Each row was made from one small tree. The marks that hang from a mark follow it in brackets, in alphabetical order. Every link used is in the known rows. Write each row's tree.
Known rows
F[U[J K[R] Y]]: [-3.83 -1.32 -1.02 -2.49  1.88  1.62 -2.64  1.77  1.83  4.54 -1.10 -4.43
 -0.07 -3.54 -0.77 -2.61 -1.15  3.80 -3.00  0.25 -1.20 -1.65]
H[Y]: [-0.96 -2.11 -0.46 -2.14 -2.07  0.86 -1.27  3.34  3.11 -2.13  2.77 -0.90
  0.92  2.98  1.01 -3.52  4.26  4.65 -4.47 -0.70  0.17  0.39]
T[M[U[J[W] K[R] Y]]]: [-1.24 -0.74  0.25  0.03  2.34 -0.60  0.13 -3.17  1.21  1.95 -4.01 -5.96
 -0.90 -2.60 -0.65 -0.38 -1.83  3.54 -2.73  0.84 -1.18 -4.00]
H[K[R U] Y]: [-0.77 -3.47 -4.43 -1.28 -2.27  2.71 -5.68  2.39  4.27 -4.15 -2.12 -4.37
  0.76  3.76  0.42 -2.01  2.40  6.07 -5.08  2.17  0.54 -1.31]
T[M[U[J[W]]]]: [-0.77 -1.33 -0.38  0.13  0.09 -0.86  2.06 -2.59 -0.79 -3.29  0.02 -3.12
  2.44 -2.22  1.08 -0.77  2.34  1.97 -2.78  0.45 -0.07 -2.90]
J[T[M[U]] W[Y]]: [ 0.61 -0.53 -1.56  3.71 -1.11 -0.39  1.87 -2.35  0.45 -1.54 -0.73 -2.96
  1.33 -0.75  0.55 -1.38  4.08  1.13 -2.90 -0.16 -3.03 -2.73]
R[K[U] Y]: [ 0.77 -5.06 -5.20 -1.81 -1.67 -0.01  1.22  0.13  3.97  0.11 -0.98 -2.02
  2.63  1.56  1.32  0.96  2.58  1.72 -4.64 -1.64 -2.18 -0.35]
J[T[M[U[K[R]]]] W[Y]]: [ 0.52  0.69 -1.48  4.71  0.18  0.79 -0.82 -3.67  1.12  2.48 -3.45 -5.66
 -0.95 -1.37 -0.09 -1.13  1.81  2.84 -3.15  0.13 -4.38 -3.13]
R[K[U[J[T] Y]]]: [-1.29 -3.14 -2.74 -2.89  0.30 -1.77  1.62 -0.75  2.36  2.09 -1.01 -2.30
 -0.57 -1.73 -0.70  1.35 -0.34  1.93 -3.32  0.35 -2.49 -3.17]
F[U[J[T[M]] K[R] Y]]: [-2.45  0.32 -1.57 -1.62  2.15  0.36  0.78 -0.16  0.31  5.25 -2.66 -5.46
 -3.10 -1.81  0.14 -0.26 -1.21  3.80 -1.76  0.91 -3.31 -4.54]
R[K[U[J[T W]]] Y]: [ 1.06 -3.39 -3.96 -1.55 -1.42 -1.91  2.33 -3.29  1.59  2.64 -2.96 -3.01
  0.25 -0.72  0.71  1.89  0.39 -0.67 -0.72  0.47 -2.89 -4.23]
V[Y]: [-1.19 -2.00  0.89 -2.67 -1.49  0.26 -0.50  4.25  4.60 -1.58  2.23 -1.05
  1.55  0.91  2.30 -3.43  5.37  5.11 -3.91 -1.46 -1.27  1.42]
H[K[R U[J[W]]] Y]: [-1.07 -2.57 -3.10 -1.21 -1.43  1.52 -5.18 -1.27  2.83 -3.23 -3.92 -4.94
  0.51  1.21  0.11 -1.69  0.50  3.86 -2.62  3.43  1.47 -3.88]
M[T U]: [-2.59 -2.43 -1.83  0.08 -0.47  1.23 -2.87  2.14  1.86 -4.42  3.54 -2.58
  4.07 -2.89 -1.10 -3.88  3.34  4.44 -5.30  0.21  0.49  3.77]
R[K[U[J[W]]] Y]: [ 0.51 -4.27 -3.68 -1.73 -0.75 -1.37  1.67 -3.55  2.49  0.94 -2.81 -2.49
  2.37 -0.90  0.95  1.41  0.76 -0.52 -2.15 -0.37 -1.24 -2.85]
U[J K[R]]: [-1.63 -0.54  0.01 -1.94  0.84  0.96 -2.81 -0.10  2.11  3.33  0.59 -3.34
 -0.26 -2.11  0.68 -1.84  1.10  5.42 -4.08 -0.93 -2.36 -0.21]
M[T U[J[W] K]]: [-3.39 -0.57  0.91  1.04  1.92 -0.25 -2.14 -2.07  0.37  0.31  0.55 -4.33
  2.26 -6.24 -2.90 -2.03 -0.43  3.35 -2.97  0.98  1.04  0.15]
M[T U[K[R] Y]]: [-3.05 -1.80 -1.15  0.09  1.86  1.50 -4.86  1.52  3.98  0.92 -0.38 -5.44
  0.80 -3.35 -2.77 -3.53 -0.78  6.10 -5.31  0.61 -0.55  2.73]
J[T[M] W]: [ 1.94  1.20  0.07 -0.26 -1.12 -1.90  2.99  0.31  0.16 -0.28  1.03 -2.43
 -1.42  3.29  2.22 -1.21  5.42  2.99 -0.70  0.61 -2.91 -2.76]
K[U]: [-0.51 -2.26 -1.75 -1.03 -1.00  0.77 -1.01  2.90  2.09 -2.37  2.13 -1.80
  3.61  0.88  0.80 -1.84  4.22  3.30 -5.02 -0.15 -1.15  0.45]
W[Y]: [-0.72 -1.79 -0.88  0.46 -1.05  0.82 -1.05  1.35  3.62 -0.30  2.58 -0.02
  3.33 -0.12  1.27 -3.42  5.23  2.78 -5.37 -2.67 -2.31  1.71]
M[T U[J]]: [-3.76 -2.53 -1.28 -0.76  0.60  0.78 -2.48 -0.24  1.01 -3.76  3.04 -2.44
  4.25 -5.70 -1.17 -2.96  1.30  3.51 -4.98  0.19  0.97  2.46]
J[T W[Y]]: [ 0.68  0.09 -0.11  1.43 -1.65 -0.57 -0.32  0.16  1.98  1.63  1.21 -1.10
  0.70  0.26  0.68 -3.41  5.16  1.32 -1.86 -0.59 -3.47 -0.90]
M[T U[K[R[Y]]]]: [-1.52 -3.15 -3.35  0.53  0.25  2.09 -4.29  0.20  3.82  1.17 -1.11 -5.43
  2.03 -2.50 -1.14 -2.45 -0.18  4.85 -4.85 -0.57 -1.47  2.94]

Which tree is each row?
[ 0.99 -0.61 -0.62 -1.47 -0.36 -0.76 -0.69 -1.69  1.79  7.08 -2.87 -4.61
 -2.52 -0.51  0.75 -0.65 -0.44  2.56  0.10  0.07 -4.14 -3.12] : U[J[T W] K[R[Y]]]
[ 0.62 -0.19 -1.35 -0.91  1.19 -1.34  0.72 -2.73  1.25  0.74 -3.95 -5.05
 -1.24  0.43  1.09 -0.34  0.01  1.55 -0.95  2.68 -2.97 -5.03] : K[R U[J[T[M] W] Y]]
[-1.19 -0.35 -0.89  3.71  1.68  0.98 -1.09 -6.12  1.09  1.44 -3.84 -5.11
  1.47 -4.40  0.03 -0.95  0.10  2.08 -4.09 -0.73 -2.29 -3.12] : T[M[U[J[W[Y]] K[R]]]]
[-0.06 -1.47 -2.40 -0.97 -0.82 -1.57  0.87 -2.69  0.30  0.92 -0.84 -2.76
 -0.16 -1.84  0.00  0.84  1.86  0.68 -1.59  1.49 -2.22 -3.85] : R[K[U[J[T W]]]]
[-0.26 -4.92 -5.50 -2.51 -1.28  1.36 -2.94 -0.38  3.89 -0.83 -3.86 -4.29
  2.19  0.32  1.64  0.58  0.00  3.73 -3.82  0.62 -1.32 -1.74] : H[K[R[Y] U[J]]]
[-0.35 -1.71 -2.44 -2.04 -0.35 -0.60 -2.91 -0.16  2.45  0.84 -4.39 -5.43
 -1.68 -0.06 -0.49 -0.52 -0.69  3.47 -0.80  3.81 -1.60 -4.56] : H[K[R U[J[T W] Y]]]
[-0.74 -1.85 -0.88 -1.84  0.75 -0.02 -2.76 -0.64  2.80  0.20 -2.33 -4.01
  1.63 -1.23  0.11 -2.69  0.13  1.59 -2.32  2.01 -0.92 -2.17] : K[R U[J[W] Y]]
[-0.37 -1.38 -3.61  1.62 -1.00  0.86 -4.15 -3.17  2.41  0.33 -4.28 -4.46
  0.62 -1.74  0.16 -0.93  1.23  1.92 -2.24  2.26 -2.61 -3.70] : H[K[R U[J[T W[Y]]]]]
[ 1.57  0.96 -0.39  2.26 -0.75 -1.27  2.55 -2.08  1.38  0.62 -0.17 -1.71
 -0.17  1.80  1.99 -1.60  5.35  1.34 -1.91 -0.75 -3.84 -2.48] : J[T[M] W[Y]]
[-1.93 -2.24 -1.08 -1.45 -1.46  0.03 -0.21  1.27 -0.52 -0.87  2.45 -2.23
  1.34 -3.78 -0.29 -1.38  1.63  3.24 -3.62  0.21 -1.86 -1.33] : M[U[J[T]]]
[-1.15 -2.12  0.48 -1.98  0.87 -1.38  0.35  0.06  1.99 -0.02 -1.01 -2.52
  2.36 -1.39 -0.47 -1.56  0.30  0.91 -2.27  1.22 -0.02 -2.70] : K[U[J[W] Y]]
[-0.94  0.59  2.91 -2.04  1.36 -2.71  1.69  0.27  1.16  6.69 -0.70 -3.15
 -3.04 -1.64 -1.53 -0.61 -0.73  3.07 -0.28  0.50 -2.44 -3.91] : U[J[T W] K Y]
[-0.54  0.70  1.61 -1.98  1.21 -1.37 -1.33 -0.35  1.99  6.85 -2.15 -4.55
 -3.86 -1.51 -0.83 -1.80 -0.98  3.70 -0.37  1.27 -3.34 -3.42] : U[J[T W] K[R] Y]
[-1.76 -2.98 -2.81 -1.98 -1.80  0.28 -1.62  1.02  1.76 -1.93 -1.54 -3.27
 -0.51  0.95 -0.69  0.52  0.32  4.44 -3.43  2.26  0.31 -4.48] : H[K[U[J[T]]] Y]
[-1.64 -2.88 -1.80 -2.79  0.79  0.69 -2.79  0.56  3.36 -0.15 -1.19 -3.36
  2.05 -1.51  0.36 -2.20 -0.07  3.01 -4.33  0.72 -1.44 -0.93] : K[R U[J Y]]
[-0.11  1.41  2.53 -1.22  2.42 -3.42  4.50 -1.90  0.50  5.70 -2.08 -3.79
 -3.71 -0.11 -0.22  1.01 -0.59  3.08 -0.29  0.30 -2.74 -5.65] : U[J[T[M] W] K Y]
[ 0.40 -1.27 -2.01 -1.23  1.27 -3.26  4.47 -4.11  1.02  1.36 -3.58 -3.56
 -1.81  0.00  0.25  2.57 -0.01  0.63 -1.15  1.46 -2.38 -6.09] : R[K[U[J[T[M] W] Y]]]
[-4.13 -3.23 -0.58 -1.79  1.64 -0.15 -1.67  0.47  2.36 -2.40  1.68 -2.56
  3.36 -5.45 -2.03 -2.97 -0.70  3.46 -4.67  0.37  1.23  1.88] : M[T U[J Y]]
[ 0.30 -2.10 -1.93  0.60  0.74 -0.01  0.85 -4.48  1.12  2.34 -4.72 -5.99
  0.35 -1.84  1.00  0.71 -1.21  2.41 -2.35 -0.31 -2.05 -3.69] : T[M[U[J[W] K[R[Y]]]]]
[-2.42 -1.22  2.08 -3.03  2.11 -1.28  1.00  1.38  2.78  4.82  0.73 -2.08
 -0.42 -2.04 -0.96 -0.65 -0.66  4.53 -3.79 -1.61 -1.17 -1.40] : U[J K Y]
[ 0.51 -3.47 -4.21 -2.06 -1.37  0.68 -1.48 -0.53  2.24  1.82 -2.12 -3.80
  1.16 -0.54  1.71 -0.52  0.34  1.72 -2.66  0.44 -4.06 -1.94] : K[R[Y] U[J[T]]]
[-3.94 -0.88 -0.39 -1.65  0.99  1.18 -0.54  1.73 -0.24  3.09  1.62 -2.79
  1.57 -3.83 -0.41 -1.49  1.13  3.31 -3.32 -0.64 -0.60 -1.56] : F[U[J K]]
[-3.76 -1.19  1.60  0.04  2.98 -1.12 -1.38 -1.43  1.75  1.77 -0.75 -4.52
  1.29 -5.94 -3.81 -2.06 -2.42  3.10 -2.75  1.09  1.28 -0.38] : M[T U[J[W] K Y]]
[-0.51 -0.63  0.34 -3.05  1.02 -2.47  4.12 -0.06  1.29  1.51  0.33 -1.82
 -1.81  0.45  1.41  0.14  1.18  3.40 -2.30 -0.44 -2.79 -3.36] : U[J[T[M]] Y]
[ 0.16 -4.45 -4.73 -2.43 -1.36 -1.14  2.32 -1.92  2.19  2.40 -1.74 -2.31
  0.68 -0.95  0.84  2.46  0.29  0.70 -2.86 -0.76 -3.43 -2.97] : R[K[U[J[T]]] Y]
[-0.53 -1.92 -4.50 -1.13 -0.95  0.96 -1.85 -1.92  1.88 -2.88 -4.33 -5.38
 -1.94  2.60  1.30  1.08  0.27  5.18 -3.43  2.84 -1.01 -5.49] : H[K[R U[J[T[M]]]] Y]
